Known rows, with every step that occurs:
febak, sasa, mikog, fovi: [-0.59 -0.43 -2.09 -0.90 -0.63 -0.45  1.02  0.02  0.49 -0.52 -0.63  0.53
  1.80  0.07 -2.35  3.07  1.58 -1.24 -0.70  1.09 -0.45 -0.59 -0.22 -0.91
 -2.91 -2.62  1.17]
sasa, febak, lasi: [-0.30 -0.55 -0.26 -1.20 -0.96 -0.51  0.66 -3.10 -0.47  0.62 -3.43 -1.44
  3.00  0.14 -0.84 -0.67  2.30 -0.75 -3.70 -2.98 -0.36  1.41 -0.19 -0.02
  1.34  0.00  2.37]
fovi, nolaz, mikog, febak, sasa: [-0.12  0.20 -0.71  0.36  0.50 -0.74  0.16 -0.20  0.45  0.80 -4.00 -0.85
  3.10 -0.15  0.69  0.00  1.31 -1.85  1.85 -1.65  0.44 -1.24  0.17 -0.83
 -0.06  2.89  1.66]
nolaz, mikog: [ 0.07  0.68  1.02 -2.20  1.65  0.83  0.98 -1.27 -0.16  0.16  1.55 -0.88
 -1.90  1.04 -1.94  1.26  0.41 -0.67  0.20 -1.98 -0.34  1.32 -0.78  0.57
 -0.90  0.04  1.46]
fovi, mikog, febak: [-0.49 -1.47 -1.29 -0.76 -0.54 -1.70  0.63 -1.79  0.11  1.77  1.04 -0.75
  1.16 -0.23  1.35  1.39  0.73 -0.57  0.49 -0.14  0.85 -1.18 -0.11 -0.22
 -0.99  2.11  0.68]
fovi, mikog: [-0.34 -0.88 -0.48 -1.62  0.11 -1.06  0.64 -2.02  0.21 -0.60  2.20  0.92
 -2.16 -0.14  0.25  2.30  1.27 -0.62 -0.25 -1.61  1.28  0.41 -0.62 -0.45
 -0.74  0.69  1.53]
sazi, mikog: [ 0.22  0.65  0.25 -2.29 -2.88  0.43  0.37 -1.22  0.36  0.78  2.05  1.96
 -2.58  1.40 -0.61  1.76  1.37 -0.41 -1.30  1.30  0.67  0.61 -1.74  0.79
 -0.07 -1.08  0.66]
dabez, nolaz, febak, mikog, fovi: [-1.07 -2.00 -1.98 -0.50 -1.28 -1.76  0.01 -1.79  0.41  0.50  3.27 -1.70
  3.51  2.30  0.42  2.84 -0.24 -0.86 -0.49  0.34 -1.58 -0.30  0.44  0.50
 -2.41  1.12  1.49]
riduv, fovi: [ 0.20 -0.37  1.22  0.03  0.83 -0.37  1.42 -1.56 -0.21 -0.33  0.78 -2.41
  0.77  1.08  0.88  2.07  1.03 -1.32 -1.53 -0.33 -2.40  0.81 -0.99 -0.99
  0.70 -1.55  2.12]
febak, nolaz, mikog: [ 0.00  0.93  1.08 -0.47  1.30  0.24 -0.34 -0.08  0.22 -0.45  0.89 -0.45
 -3.60  1.04 -0.30 -1.26  0.66 -0.28 -0.48 -3.10 -0.03  1.02 -0.62  1.41
 -0.84  0.44  2.25]
riduv, fovi, nolaz, febak: [-0.20 -0.24 -0.26  2.18  0.90 -1.78  1.57 -2.61 -0.33  0.06 -1.93  0.49
 -0.25  1.28  1.13  0.11 -0.77 -1.55  0.44 -0.03 -2.14  0.57  0.39 -0.40
  1.13 -0.78  3.68]
fovi, mikog, sasa: [-0.25 -1.45 -1.32 -1.41 -1.24 -1.49  1.02 -1.11  0.31  0.05  4.40  1.36
 -3.72 -0.63  1.31  3.85  1.94 -0.61  0.06 -0.25  0.76 -0.22 -0.55 -0.78
 -0.60  2.00 -0.38]
nolaz, mikog, gasa: [-0.04  0.00  0.75 -1.73  0.55 -0.33  0.91 -0.96 -0.19  0.00  3.96 -2.64
  0.51  0.72 -0.58  1.08  1.13 -0.94  0.35 -3.15 -0.72  3.12 -0.17 -0.06
 -2.81  1.36  0.76]
mikog, sasa, febak: [-0.04 -1.23 -0.60 -1.89 -1.24 -0.67  0.76 -1.24  0.11  1.88  1.67  0.96
 -0.93 -0.20 -0.05  4.45  3.43 -0.61 -2.44 -1.03 -1.24  0.22 -0.58 -0.54
 -0.48  0.96  0.60]
mikog, febak, lasi: [-0.37 -1.11 -0.58 -0.53 -2.02 -0.99  1.15 -1.99 -0.31  1.78 -3.01 -4.90
  3.95  0.31  0.86 -2.19  0.64 -0.83 -1.45 -0.45  0.01 -0.13 -0.16  0.34
  0.86  0.04  0.83]
dabez, nolaz: [-0.32 -1.06  1.81 -2.51 -1.93 -0.19 -0.57  0.15  0.82 -0.20  1.35 -2.40
  0.53  1.83  1.31  3.67  1.72 -0.71 -0.70 -1.18 -2.05  1.14 -0.97  0.74
 -0.35 -2.81  1.36]
lasi, febak: [ 0.17 -0.51  0.84 -2.89 -0.09 -0.07  1.70 -0.99  1.17  1.59  0.05 -2.24
 -3.91 -0.44  0.05  2.42 -0.60 -0.60 -1.38 -1.27 -2.01  0.06 -0.72  0.42
  0.13 -0.85  1.61]
mikog, fovi: [-0.49 -1.25 -0.83 -1.30 -1.55 -0.89  1.01 -0.32  0.38  0.92  1.60 -3.09
  0.69  0.74  0.35  1.41  1.00 -0.88 -0.91  0.64 -0.59 -0.72 -0.63  0.48
 -2.79 -0.50  0.69]
nolaz, mikog, fovi, riduv: [-0.21  0.33 -1.03 -0.04  0.35  0.59 -0.17 -0.77  0.20  1.71  4.15 -0.13
  1.93 -0.12 -0.28  0.06  0.65 -0.70 -0.62 -0.35  1.11  0.52 -0.29  0.21
  0.27  1.18  0.71]
sasa, mikog, gasa: [-0.32 -0.29  0.05 -2.03 -0.77 -0.75  0.98 -0.98 -0.04 -0.47  3.53  0.08
 -1.36 -0.01 -2.16  2.54  2.14 -0.36 -0.55 -1.51 -1.37  3.18 -0.20 -0.69
 -3.60 -3.20  1.01]
lasi, febak, sasa, mikog: [ 0.06  0.40 -0.61 -2.31  0.84  0.45  1.54 -0.73  1.06 -0.22 -2.29  1.84
 -2.41 -1.09 -2.72  4.02  0.52 -0.99 -1.11 -0.76 -1.39  0.28 -0.28 -1.19
 -0.25 -3.36  2.15]
lasi, febak, nolaz, mikog: [ 0.09  1.03  1.05 -0.79  1.89  0.26  0.28 -0.25  0.87  0.41  0.28 -0.36
 -5.05  0.39  0.07 -1.15 -0.88 -0.13 -0.75 -3.48 -1.45  0.40 -0.10  1.52
  0.06  1.42  2.27]
sasa, mikog, febak: [-0.31 -0.41 -0.59 -1.60 -0.34 -0.40  1.04 -1.28 -0.07  2.00  0.18  0.39
 -0.25  0.27 -2.35  1.89  0.99 -0.08 -0.08  1.26 -1.30 -0.26 -0.31  0.00
 -1.80 -3.22  0.83]
nolaz, febak: [-0.10 -0.85 -0.50 -1.06 -0.05 -0.48  2.03 -1.76 -0.11  1.40 -0.08 -1.86
 -0.87  1.17 -0.36  2.51 -1.03 -1.25 -0.62  0.69 -0.31  0.99 -0.52  0.60
 -0.91 -2.28  2.32]
nolaz, mikog, febak: [-0.10 -0.14  0.13 -1.24  1.00  0.08  1.02 -1.12 -0.31  2.44  0.54 -2.46
  1.48  1.06 -0.52  0.44  0.06 -0.63  0.85 -0.49 -0.68 -0.33 -0.29  0.63
 -1.12  1.45  0.65]
dabez, nolaz, mikog: [-0.26  0.30  1.92 -2.19  0.77  0.70 -0.35 -0.62  0.24 -0.51  1.98 -1.09
  0.34  2.39 -0.50  2.64  0.70 -0.66  0.51 -2.38 -1.98  1.75 -0.54  0.97
 -0.15 -0.60  1.41]
lasi, febak, sasa: [ 0.32 -0.63 -0.05 -2.08 -0.11 -0.03  1.46 -0.06  1.38  0.61 -2.96 -2.52
 -0.42 -1.08  0.88  3.55  0.22 -1.85 -1.36 -1.51 -0.69 -0.54 -0.71 -0.95
  0.48 -0.18  1.94]

Rows:
[-0.34  0.20  0.15 -0.11  0.63 -0.90  0.26 -1.22  0.07  1.80 -0.99 -0.37
  0.10  0.77  0.01 -1.52  0.62 -0.55  2.14 -1.43 -0.74 -0.75  0.32  0.48
 -0.53  2.49  1.36]
fovi, nolaz, mikog, febak
[-0.27 -0.13 -0.94 -0.67 -0.06 -0.25  0.96 -2.82 -0.71  0.74 -1.03  0.10
  1.98  0.18 -1.16 -0.10  2.23 -0.65 -2.59 -2.75 -0.74  1.20  0.32 -0.17
  1.84  2.82  0.87]
nolaz, mikog, sasa, febak, lasi
[-0.27 -1.41 -1.93 -0.25 -0.41 -1.47  0.48 -0.69  0.45  0.75 -2.12 -1.26
  4.13 -0.75  1.94  2.57  1.39 -1.85  0.34 -0.53  1.84 -1.50 -0.25 -1.53
 -0.48  2.47  1.04]
fovi, mikog, febak, sasa
[-0.57 -0.31 -1.06 -0.60 -1.06 -0.60  1.24 -2.57 -0.46  1.14 -2.83 -1.40
  2.28  0.17 -1.91 -1.65  0.73 -0.27 -1.30  0.12 -0.71  0.46  0.19 -0.02
  0.43 -2.53  1.09]
sasa, mikog, febak, lasi
[-0.31 -1.38 -0.96  1.25  0.88 -1.94  0.96 -2.40 -0.37  1.08  0.95 -0.81
  3.54  0.31  2.26  1.27  0.28 -0.97  0.07  0.30 -0.88 -1.04  0.06 -1.25
  0.49  2.38  1.18]
riduv, fovi, mikog, febak
[-0.42 -0.17 -0.48  0.22 -0.75 -1.01 -0.47  0.16  0.43  1.17 -0.61  0.88
 -2.24  0.36 -0.35 -0.83  1.36  0.30 -0.89 -0.19 -0.82 -0.44 -0.21  0.89
 -1.73 -2.71  1.71]
sasa, mikog, febak, nolaz
[-0.14 -0.66 -0.09  0.54  1.52 -1.31  0.94 -2.73 -0.30 -1.32  2.00  0.76
  0.45  0.42  1.28  2.12  0.82 -1.09 -0.74 -1.14 -0.68  0.53 -0.42 -1.48
  0.84  1.16  2.12]
riduv, fovi, mikog
[-1.18 -0.09 -2.67  1.81 -0.84 -1.95  1.54 -3.16 -0.37 -0.28 -3.88  1.29
  1.21  0.77 -1.79 -3.08 -0.83 -0.75 -0.17  0.28 -0.76  0.54  1.35  0.37
  0.12 -1.77  2.78]
sasa, mikog, fovi, nolaz, febak, lasi
[ 0.09 -1.16 -0.85 -0.96 -1.25 -0.67  0.78  0.36  0.48  1.61 -3.07 -3.79
  4.38 -0.27  1.45  2.53  1.57 -1.99 -0.33  0.08  0.57 -1.28 -0.70 -0.98
 -0.83  0.23  0.98]
mikog, febak, sasa
[-0.12  0.71  1.03  1.18  1.42 -1.47  0.46 -1.53 -0.34 -1.18  2.24 -0.80
  1.18  0.77  0.94 -1.09  1.37 -1.22  1.36 -3.82 -2.40  2.69  0.64 -0.98
 -0.95  2.72  2.00]
riduv, fovi, nolaz, mikog, gasa
[-0.37 -0.57 -0.96  1.40  1.24 -1.98  0.65 -3.71 -0.35 -0.56  0.67  1.38
 -0.29  1.00  0.13  0.35  0.15 -1.10  0.04 -1.44 -1.65  0.34  0.51 -1.13
  0.53  1.72  3.62]
riduv, fovi, nolaz, febak, mikog
[-0.01 -0.24  0.80 -0.89 -0.57 -0.75  0.06  0.32  1.49  0.78 -0.67 -1.59
 -5.57 -0.30  1.81 -0.47  0.00 -0.14 -2.05 -2.48 -1.40 -0.24 -0.49  1.35
 -0.03 -0.55  2.35]
lasi, febak, nolaz
[-0.77 -1.56 -2.02 -1.38 -0.54 -1.37 -0.20 -2.38  0.10  1.02  2.81  0.25
  2.78  0.48 -1.31  2.22  2.78 -0.41 -2.57 -1.62 -0.78 -0.80  0.10 -0.43
 -2.77  3.06  1.47]
sasa, febak, mikog, fovi
[-0.73 -0.67 -0.72  0.02 -1.96 -1.96  0.07 -0.36  0.79  0.12 -0.45 -0.47
 -1.12  0.44  1.03 -0.98  1.77 -0.77  0.74 -0.70 -0.59 -1.11  0.03  0.36
 -1.97  0.62  1.63]
mikog, fovi, nolaz
[-0.78 -1.48 -2.19  0.45 -1.33 -0.92 -1.21 -1.59  0.65  1.50  5.08 -0.04
  4.63  0.77  1.30  2.23  0.32 -0.77 -1.24  0.30  0.11  0.40  0.30 -0.02
  0.49  0.96  1.50]
dabez, nolaz, febak, mikog, fovi, riduv
[-0.16  0.19 -1.72 -0.84  0.90  0.16  1.82 -1.37 -0.03 -0.35 -2.27  2.22
  0.01  0.29 -3.14  4.19  0.08 -1.52 -0.51  0.85 -0.08  1.10 -0.19 -1.01
 -1.09 -4.52  2.74]
nolaz, febak, sasa, mikog
[ 0.02  0.05  0.06 -1.74 -3.59 -0.73  0.35 -0.80  0.35  0.50  4.35 -0.28
 -0.26  1.00  0.73  1.63  1.93 -0.67 -0.95 -0.23  0.19  2.57 -1.09  0.20
 -2.13  0.30  0.02]
sazi, mikog, gasa
[-0.40  0.48 -0.12  2.55  1.01 -1.31  0.83 -3.08 -0.82  0.35 -4.02 -2.00
  4.76  0.93  0.87 -4.94  0.06 -1.06  0.38 -1.91 -1.88  0.00  1.00 -0.37
  2.80  2.87  2.00]
riduv, fovi, nolaz, mikog, febak, lasi
[-0.02 -0.93 -0.03 -3.15  0.22 -0.51  0.79 -2.52  1.05  0.81  2.43 -1.02
 -3.45 -0.55 -0.90  2.47  0.41 -0.19 -1.61 -2.59 -1.38 -0.19 -0.39 -0.39
 -0.40  1.59  1.76]
lasi, febak, mikog
[-0.09 -1.51 -0.95 -2.42 -1.84 -0.91  0.60 -1.22  0.42  0.41  5.53 -0.41
 -3.46 -0.30 -0.05  3.79  2.78 -0.40 -0.79 -0.75 -0.30 -0.27 -0.80 -0.85
 -1.29  1.91 -0.30]
febak, mikog, sasa
[ 0.01  0.35 -0.40  2.09  1.75 -0.93  0.51 -0.78 -0.05  0.24 -4.03 -0.97
  5.10  0.27  1.41 -0.22  0.94 -2.17  1.43 -1.31 -1.15 -1.17  0.35 -1.71
  1.17  3.13  2.14]
riduv, fovi, nolaz, mikog, febak, sasa
[-0.93  0.03 -1.22 -0.12 -1.05 -1.67  0.22 -0.89  0.53 -0.46 -0.32  3.13
 -2.65  0.33 -1.84 -0.39  1.87 -0.20  0.89 -0.06 -1.34 -0.54  0.41  0.03
 -2.40 -1.88  1.89]
sasa, mikog, fovi, nolaz
[-0.51  0.02 -0.36 -0.03 -0.38  0.55 -1.20 -0.07  0.55  1.15  4.46 -0.39
  3.93  0.90  0.80  1.13  0.77 -0.70 -0.35 -0.66 -0.24  0.91 -0.07  0.58
  0.85  0.76  0.73]
dabez, nolaz, mikog, fovi, riduv
[ 0.03  0.14  0.00 -0.32 -0.17 -0.26  0.22  0.56  0.40  0.14  3.29  0.18
 -4.88  0.45  0.80  0.72  1.39 -0.30 -0.16 -1.61 -0.41  0.25 -0.53  0.85
 -0.66  1.68  0.18]
febak, nolaz, mikog, sasa
[-0.26 -1.27 -1.83  1.57 -0.08 -2.33  1.17 -2.80 -0.17  0.03  3.05  1.80
 -1.76  0.57  1.32  2.08  0.89 -1.10  0.29 -0.10 -2.04 -0.35  0.50 -1.51
  0.71  3.04  1.54]
riduv, fovi, nolaz, febak, mikog, sasa
[-0.33 -1.12 -1.07 -0.85 -1.81 -0.94  0.91 -2.44 -0.34  1.01 -1.53 -0.86
  1.83 -0.29  0.02  0.71  2.91 -0.69 -3.41 -1.91 -0.70  0.75  0.01 -0.38
  1.50  1.25  0.84]
mikog, sasa, febak, lasi
[-0.35 -0.72 -0.99 -0.15 -0.81 -0.74  2.11 -3.03 -0.56  0.60 -3.12 -3.34
  1.79  0.86 -0.21 -1.08 -1.13 -1.32 -1.76 -0.32  0.21  1.54  0.00  0.59
  1.14 -1.69  2.42]
nolaz, febak, lasi
[ 0.06 -0.17 -0.67 -0.65  0.85  0.11  0.82 -0.06  0.09  1.34 -2.51 -2.72
  4.43  0.13  0.16  1.79  0.82 -1.91  0.65 -0.78  0.48 -0.82 -0.40 -0.72
 -0.65  1.94  1.01]
nolaz, mikog, febak, sasa
[-0.14  0.34  0.82 -0.20  0.22 -0.83 -0.37  0.15  0.14 -0.56  3.32 -2.27
 -1.02  0.75  0.94 -1.11  1.34 -0.54 -0.14 -4.21 -0.52  2.98  0.03  0.69
 -2.79  1.63  1.48]
febak, nolaz, mikog, gasa
[-0.27 -0.86  0.06  0.29 -1.60 -1.37 -0.60  0.76  0.62  1.79 -0.80 -2.79
 -0.81  0.42  2.48 -1.32  1.22 -0.26 -1.04 -0.87 -0.21 -0.98 -0.57  1.27
 -1.25 -0.20  1.48]
mikog, febak, nolaz
[-0.26 -1.01 -0.47 -2.63  0.22 -0.64 -0.34 -3.20 -0.12  0.66  2.00  1.40
  0.32  0.12 -2.03  3.07  3.33 -0.30 -2.87 -3.35 -0.38  0.56 -0.38 -0.82
 -1.12  1.98  2.41]
sasa, febak, mikog
[-0.24 -0.39  0.78 -1.85 -0.66  0.13  0.14  0.19  0.45  0.09  4.41 -0.47
 -1.59  1.61  0.55  4.11  1.46 -0.60  0.72 -0.94 -2.17  0.92 -0.45  0.54
  0.07  0.78 -0.48]
dabez, nolaz, mikog, sasa
[-0.27 -0.44 -1.73 -0.57 -0.16 -1.07  1.58 -1.04 -0.08 -0.53  0.42  0.08
  2.15  0.03 -1.67  3.91  0.78 -1.70 -0.21 -0.60 -0.55  2.91  0.34 -1.45
 -2.98 -2.78  1.90]
nolaz, febak, sasa, mikog, gasa
[-0.29 -0.55  0.24 -1.68  0.07 -0.02 -0.33 -1.10  0.14  1.07  2.55  1.86
  0.96  1.48 -0.12  4.72  2.72 -0.50 -1.30 -2.30 -2.63  1.03 -0.04  0.18
  0.39  2.21  0.51]
dabez, nolaz, mikog, sasa, febak
[-0.71 -0.55 -3.12  0.18  0.16 -0.74  1.78 -0.74  0.16  0.06 -1.28  0.88
  2.50  0.51 -2.34  3.29 -0.21 -1.56 -0.42  2.25 -0.42 -0.33  0.28 -0.63
 -2.71 -2.73  1.73]
nolaz, febak, sasa, mikog, fovi
[-0.17 -0.93 -0.50  0.01 -1.56 -1.36 -0.74  0.13  0.59  1.07  0.75  1.41
 -2.92  0.05  1.65  1.41  3.38 -0.19 -3.08 -2.27 -0.76 -0.17 -0.41  0.54
 -0.52  0.97  1.48]
mikog, sasa, febak, nolaz
[-0.54 -1.36 -2.10 -0.31 -1.19 -1.68  0.64 -3.40 -0.40  0.23 -0.63  1.49
  1.73 -0.68  0.41  0.73  2.75 -0.59 -2.85 -2.53  0.49  0.63  0.46 -0.84
  1.85  3.27  0.90]
fovi, mikog, sasa, febak, lasi
[-0.57  0.15 -0.59  0.47  0.34 -0.61 -0.17  0.33  0.30  0.04  1.61 -1.48
 -0.52  1.30  0.20 -1.62  0.25 -0.40 -0.42 -1.35 -0.34 -0.41 -0.08  1.48
 -2.55  1.69  1.30]
febak, nolaz, mikog, fovi
[-0.35 -1.52 -1.72 -1.25 -0.42 -1.52  0.44 -2.19  0.13  1.00  2.70  3.51
 -1.08 -0.52  0.43  4.57  3.21 -0.45 -1.84 -1.73 -0.06 -0.01 -0.04 -0.95
 -0.11  3.17  0.72]
fovi, mikog, sasa, febak
[-0.46 -0.18 -1.01 -0.87  0.17 -0.01  0.74 -0.75  0.35 -0.87 -2.04  2.03
  1.78  1.32 -2.06  5.39  0.23 -1.55 -0.27  0.59 -1.39  1.49 -0.01 -0.69
 -0.48 -5.07  2.71]
dabez, nolaz, febak, sasa, mikog
[-0.66 -1.53 -1.59 -1.55 -1.26 -1.30  0.27 -1.52  0.36  0.27  3.77 -1.88
  0.92  0.60 -0.71  1.49  1.71 -0.55 -1.10 -0.50 -0.24 -0.94 -0.36 -0.15
 -3.18  1.85  0.75]
febak, mikog, fovi
[-0.53 -1.21 -1.29  1.98  0.08 -2.05  1.16 -3.61 -0.80  0.27 -2.12 -2.48
  5.97  0.21  2.06 -2.30  0.09 -1.09 -1.24 -0.72 -0.39 -0.19  0.56 -1.04
  2.45  2.49  1.38]
riduv, fovi, mikog, febak, lasi
